What can hang from each mark
B: E
R: E
F: E
V: E
E: B F N V Y
L: E N
N: B E L V

In the rows, 128 means zero.
Known rows, with every way that one mark hangs from another
(N (E B) V): [130 135 139  97 100 135 158 100 121 115 105 100 104 102 118 136 145 119
 176 117 143 142]
(N (V (E B Y))): [127 130 149 127 102 132 140 120 120 114 103 105 122 120 101 135 145 126
 195 134 145 143]
(F (E B N)): [141 143 128 134 138 139 116 145 130 122  92  93 101 115 130 119 136 126
 190 169 146 128]
(B (E F N V Y)): [130 133 135 131 117 131 129 162 131 111  82  63 117 121 114 108 147 141
 206 187 140 144]
(E F (N B) V Y): [134 132 135 108 126 104 122 110 123 118 123  80 120 127 126  95 148 137
 160 180 137 155]
(E B (N L V)): [133 134 135 110 114 122  89 135 127 102 103 106 105 136  87 123 143 134
 163 118 134 115]
(V (E F Y)): [128 136 155 136 126 142 136 117 118 128 111  93 125 139 112 126 136 131
 157 160 142 164]
(F (E (N B L) V)): [139 136 131 121 141  96  81 112 134 115 122  86 109 123  97 101 137 134
 157 146 141 121]
(N (E V) L): [128 136 142  95 131 120 156 100 125 111 122 100 111 125  80 138 132 128
 145 127 139 139]
(N B (L (E Y)) V): [132 128 162 109 109 100  82 106 132 101 111 116 128 144  80 110 142 132
 161 106 140 134]
(E B F N V): [138 138 114 111 114 134 148 140 116 117 116  71  98 121 124 118 144 135
 197 180 133 153]
(L (E F N)): [140 142 138 127 127 136  72 142 132 117 106  87 105 138 127 110 140 133
 179 160 132 148]
(N B E): [131 138 148 103 146 115 126  54 124 137 123 109 115 113 135 114 135 114
 127 135 147 146]
(V E): [130 141 145 136 137 135 110 106 120 133 122 109 120 130 114 129 134 119
 151 137 142 143]
(L (E F)): [139 143 143 124 117 147 115 137 122 121 113  93 108 141 122 119 135 128
 176 147 134 162]
(V (E B)): [132 138 135 134 131 141 142 104 115 134 115 104 112 124 118 136 131 118
 185 151 145 146]
(E F Y): [131 139 151 116 126 144 158 136 118 122 105 102 123 144 116 118 137 132
 139 159 138 163]
(L (E B V Y) N): [130 127 135 105 111 116 171 145 134 104  93 102 125 125 102 132 144 126
 252 158 154 154]
(B E): [131 142 143 134 136 144 122 135 125 128  88  99 116 126 117 118 135 121
 173 146 145 135]
(R (E F N V Y)): [136 136 134 132 110 132 121 129 120 113 111  74 120 116 117 115 145 140
 187 189 135 149]
(B (E V Y)): [128 134 144 126 122 130 164 151 128 113  89  88 127 119 101 121 142 130
 203 166 146 141]
(F (E (N B))): [141 141 136 132 148 112  65 106 134 131 111  96 111 117 139  95 140 124
 150 155 145 127]
(F E): [138 146 143 132 135 145 127 140 127 126 105 104 111 122 120 120 135 123
 153 142 145 140]
(F (E N V Y)): [136 137 137 126 131 119 124 162 138 104  98  90 120 112 110 113 146 137
 188 175 144 131]
(R E): [137 146 143 137 128 142 114 104 114 131 118 109 119 122 121 126 133 119
 153 148 140 138]
(V (E B Y)): [129 133 147 136 133 137 159 112 119 127 102 109 126 128 111 137 131 123
 187 165 149 148]

Rows
[134 137 142 115 121 149 189 135 112 124  99  98 115 140 120 126 134 131
 171 174 142 164]	(E B F Y)
[129 129 156 111 137  97  99  99 139 121 101 118 135 135 120 107 141 120
 189 138 157 149]	(L (E Y) (N B))
[129 134 150  94 113 108 108  61 125 124 126 103 111 102 128 112 148 117
 130 104 143 142]	(N B E V)
[119 128 160  91  97 123 144 111 136 110  91  93 120 119 110 123 155 130
 164 110 151 162]	(L (N (E F Y) V))
[137 135 132 121 115 136 202 154 124 111  98  91 115 110 106 130 139 130
 214 177 148 148]	(F (E B V Y))
[128 130 148 139 148 122 107 117 129 115  94 105 123 146  84 133 129 134
 177 162 145 123]	(V (E B (N L) Y))
[127 130 145 128 138 116 110 155 139 100  80  86 125 135  74 118 139 141
 190 164 142 117]	(B (E (N L) V Y))
[133 142 136 140 133 145  88 144 129 126  83  69 106 129 129 105 140 133
 174 168 138 138]	(B (E F N))
[132 130 137 108 139  95 109 106 129 115 121  99 128 122 121 100 148 131
 162 172 140 137]	(E (N B) V Y)
[137 136 121 108 120 127 140 139 117 110 114  75  97 141  92 123 136 141
 182 165 131 142]	(E B F (N L) V)
[134 132 149 130 113 105  56  86 127 116 112 102 129 109 124  98 153 128
 160 144 141 123]	(R (E (N B V) Y))
[127 134 145  98 112 133 194 113 122 115 113  81 117 115 112 131 142 133
 166 163 141 169]	(N (E F V Y))
[133 133 142 131 129 114 103 124 128 102 109  97 128 131  78 126 138 139
 170 166 137 120]	(R (E (N L) V Y))
[132 136 135 138 137 135  97 113 120 125 108  80 101 147  95 128 129 136
 171 158 138 139]	(V (E B F (N L)))
[137 139 118 106 104 142 195 135 106 122 122  78 100 126 118 128 138 130
 193 167 134 167]	(E B F V)
[134 137 148 135  94 134  81 129 123 109 100  83 119 119 117 111 154 138
 168 152 135 140]	(R (E F (N V) Y))
[130 129 154 113 124 107 110 101 133 124 102  97 128 143 124 101 142 126
 188 145 153 168]	(L (E F Y) (N B))
[134 135 151 127 112 124  84 163 142 100  87  98 120 114 111 110 154 136
 168 137 143 124]	(F (E (N V) Y))
[120 124 150 121 100 119 132 118 130 114  92 108 127 120 100 134 151 123
 211 119 157 144]	(L (N (V (E B Y))))
[131 131 135  97 108 139 225 112 116 116 106  76 109 111 115 137 139 131
 199 178 144 170]	(N (E B F V Y))
[133 138 131 109 138 110  97 137 130 105 121 103 114 140  84 122 138 137
 151 143 132 122]	(E (N L) V)
[127 133 150 132 100 135  87 160 134 106  71  72 116 123 113 103 155 140
 189 150 140 135]	(B (E F (N V) Y))
[133 136 138 109 120 100  49  98 128 116 122 104 114 119 130  93 154 125
 137 120 136 126]	(E (N B V))
[137 141 138 133 104 127  51 118 125 113 111 100 113 109 120 115 151 128
 164 130 135 119]	(R (E (N V)))
[130 130 142 122 116 122 158 115 120 128 102  64 121 121 118  99 142 132
 191 175 144 161]	(N (B (E F V Y)))
[128 137 153 135 124 153 152 148 123 124  78  81 120 137 115 115 137 132
 176 168 144 155]	(B (E F Y))
[132 131 147 110 108 107  79 109 127 113 111  90 119 127 126  90 155 136
 143 143 136 145]	(E F (N B V) Y)
[129 135 142 125 110 141 173 155 122 116  90  68 120 125 105 116 143 136
 201 174 141 159]	(B (E F V Y))
[124 130 138  85 131  89 140  60 132 129 125  95 118 103 125 115 145 116
 168 127 155 153]	(L (N B (E V)))
[136 144 143 140 145 128  60 110 125 117 109 108 116 138  94 123 131 131
 142 148 137 113]	(R (E (N L)))
[132 139 130 126 107 144 154 146 118 125 102  62 106 121 113 115 141 131
 197 163 137 157]	(B (E F V))
